Each row was made from one path, in order. Every step used is in the known rows, and no mark comes twice. Write each row's path.
Known rows:
K/Q/T/J/D: [-69  63  10  65 -69   4  28  14  44   7   3 -35 -16  -3  30  -3  10   2
  -4  20  36  45  56  -1 -36]
L/F/K/Q: [-46  11 -78  18 -36 -54  46  10   3  31  22   9  15  -8  53  27 -18 -67
  23  -4  43  40  63 -53 -58]
F/K/Q: [-46  -1 -35   8 -36 -28  34  -7  -8  38   6 -35  16 -35  52  27 -31 -34
  21   7  43  29  63 -36 -39]
K/Q: [-34  26 -11  61 -21 -25  35  16 -32  20  -1 -16   0 -16  68 -10 -45 -22
  16  36  33  17  54 -28 -25]
Q/K: [-72  43 -40 -31 -10  -5  39 -35 -15   4   8  15  -1  20  15  26 -53 -19
 -19  54  10 -11   2 -18  -1]
L/Q: [-70  37 -42  14   0 -35  63 -35 -16  20  10   5 -33  10  31  23 -81 -47
  18  39   4  -8  42 -11 -45]
T/Q/U: [-69  19  23  31 -24   4  45 -43   8  37  28  16  22 -18  26 -20 -34  16
  -5  62  38  -2  56  19  -1]
F/L/J: [-34  17 -15  -6  -1 -70  58 -16 -15  33  42 -19  33  50  63  16  -5  20
  70  30  20 -34   9 -56 -41]
Q/T/J/L/F/K: [-89  45 -79 -42 -48 -22  31 -34  52  16  46  -2  36  23  13  26  -8 -71
  13 -29 -23  38  31 -16 -86]
D/J/L/F/K/Q: [-68  46 -76  14 -12 -76  -5  30  10  27  20   9  18  34  74  52 -26 -65
  36 -18  38  19  63 -42 -74]
K/F: [-17  50 -23  45 -27 -35  33 -39 -23  25   9  21  13  28  45 -62 -52 -37
  31  38  21   1  35 -22   6]
L/J/D: [-61  64 -48  43 -15 -28  18  -4  38   6 -31 -10 -13  46  48   8 -11  19
  22  15  14 -27  46 -42 -44]
F/K/Q/T: [-57  22  17 -21 -51  -6  43   7 -10  54  48 -50 -19   0  29  41 -36 -33
   2 -10  29  43  24 -46 -42]
Q/K/F/L: [-32  51  -8 -31 -40 -65  52 -59 -31  39  58  12  25  53  39   5 -22 -24
  46  51  54  17 -12 -22   2]
T/Q: [-58  24 -12  48 -19 -16   8 -28 -11 -15   8  -5  22 -31  42 -39 -26 -28
  43  58  15  -9  39   2 -21]
J/L/Q: [-85  71 -58   0  -6 -26  27 -45  -3  20  -1  -7 -31  26  43  28 -96 -55
  19  20 -23   5  38  17 -80]
D/J/L/F/K: [ -84   59 -101  -20   12  -79  -13  -19   23    6    7   22   35   61
   45   52  -22  -80   36  -31   -2  -17   41  -37  -79]
Q/T/J/U: [-93  76  52  35 -30  13  62 -20  22   4  41  11 -17 -22  -3   5 -36  -3
 -22  20  -5  34  25   4 -44]
F/L: [-36  38  -2  11   4 -72  42 -54 -42  10  15 -26  40  27  57  14  -8 -31
  63  24  19 -16   8 -28 -48]
Q/K/F: [-42  56 -35 -13 -41 -17  41 -41 -13  31  30  37  -1  40  22 -26 -61 -24
  -3  59  34  15  10 -17  27]
K/F/L: [-11  49   3  23 -25 -81  44 -59 -39  35  37  -3  39  44  60 -29 -13 -36
  73  30  41   5  14 -27 -19]
K/Q/T: [-46  47  38  28 -37  -3  43  26 -32  36  40 -33 -32  19  42   8 -49 -23
   1  18  21  33  13 -39 -32]
Q/K/F/L/J/U: [-66  75  17 -23 -36 -48  73 -23   7  54  79  43 -17  48  34  37 -37  32
  19  38  50  21 -10 -36 -26]
T/Q/K/F: [-51  43 -22  -2 -62  -8  25 -36  -4  21  50  37   6   8  25 -43 -45 -22
  16  80  51  25  15   3  34]
D/J/L: [-77  86 -25  27  37 -53 -41 -11 -15  -4 -23  -5  18  64  65  17 -53 -32
  34  12 -12 -44  31  -6 -48]

Which path is each row?
[-72  58 -35 -23 -57 -21  27  12   9  47  54 -21 -16  34  41  45 -38 -68
   6 -35   5  62  16 -41 -91] : J/L/F/K/Q/T
[-10  25 -13   4 -28 -78  60 -20 -13  55  62  -1  31  64  70 -21  -9  15
  79  37  39 -13  12 -53 -16] : K/F/L/J
[-70  54  30 -33 -24 -49  79 -34 -32  46  74 -32 -42  56  20  60 -51 -43
  38  16  12  17 -16 -23 -67] : F/L/Q/T
[ -76   80  -60  -40  -52  -17   39  -50    5   48   44   35  -38   53
   24   10 -104  -41   -2   50   19   36   13   19  -15] : J/L/Q/K/F
[-32  71 -25  35 -42 -75  30 -24  27  37  12  -8   6  73  64  -3  16  18
  67  16  52  -3  29 -44 -37] : K/F/L/J/D
[-67  70 -49  39 -54 -19  37  28  24  11  51  15   9  30  51 -12 -21 -53
  10   7  -8  57  37  -5 -78] : K/Q/T/J/L/F
[-52  62 -29  25 -17 -66  27 -19  27  18  -6 -27   8  60  60  32  20  21
  58  10  34 -22  26 -46 -59] : F/L/J/D
[-116   80  -53  -54    9  -36   12  -17    3   20   25   23  -41   69
   27   87  -91  -29   -5   45   12  -12   10   10  -34] : D/J/L/Q/K
[-82  88 -45 -29 -22 -49  13 -22   1  44  46  48 -37  85  35  29 -95 -34
  10  52  38   8  17   8   0] : D/J/L/Q/K/F
[-71  57   4  22 -56  15  17   6  18  21  34 -39  11  -1  47 -14 -37 -12
   6  18 -11  49  34  22 -55] : K/Q/T/J/L
[-83  30 -28 -21 -32   5  21 -29  -3  -7  29  15   5 -12  19   6 -37 -12
   4  78  28   4   7   6   4] : T/Q/K
[-41  40   2 -22 -56 -55  37 -55 -21  31  74  12  33  25  45 -11  -7 -21
  62  69  68  29  -5  -1   6] : T/Q/K/F/L
[-83  35 -16 -19 -68  13  14 -13  38  34  40 -54  25 -18  34  17 -26 -22
   8  -8  -3  58  43  15 -64] : F/K/Q/T/J/L
[-63  89 -94  30  -1 -47  13 -22  -1  -8  -5  38  15  56  55  -9 -45 -79
  22  -2 -32   1  27 -19 -87] : J/L/F
[-51  36  20  -7 -34 -60 105 -70  -7  95  72  26  -9  48  30  22 -61  -5
  18  46  65  23  42   4 -16] : K/F/L/Q/U
[-30  30 -22 -45 -39 -64  67 -21  -5  58  79  15  20  74  51  10 -16  27
  51  55  51  -5 -10 -51   3] : Q/K/F/L/J
[-96  80 -41  10  25 -61  -2 -15  -6  16   4   5 -31  60  53  50 -89 -47
  33  20  -2 -26  40   7 -64] : D/J/L/Q
[-86  40 -33 -68 -18 -50  79 -50 -20  33  54   6 -24  38  19  83 -58 -29
  17  58  36  11  -6  -8 -36] : F/L/Q/K
[-36  45 -17   5 -29 -86  76 -58 -30  51  57   3 -13  42  48   9 -54 -51
  69  40  46  21  26 -12 -39] : K/F/L/Q
[-79  75   2  45 -49   3  26 -21  50  -9  -7 -27  -5  15  11  -7  11  -6
  -2  15   8  17  42   1 -34] : Q/T/J/D
[-58  33 -23 -13 -52 -29  55  22  -2  46  62 -12 -16  23  32  41 -25 -62
   4 -21  28  52  24 -62 -62] : L/F/K/Q/T
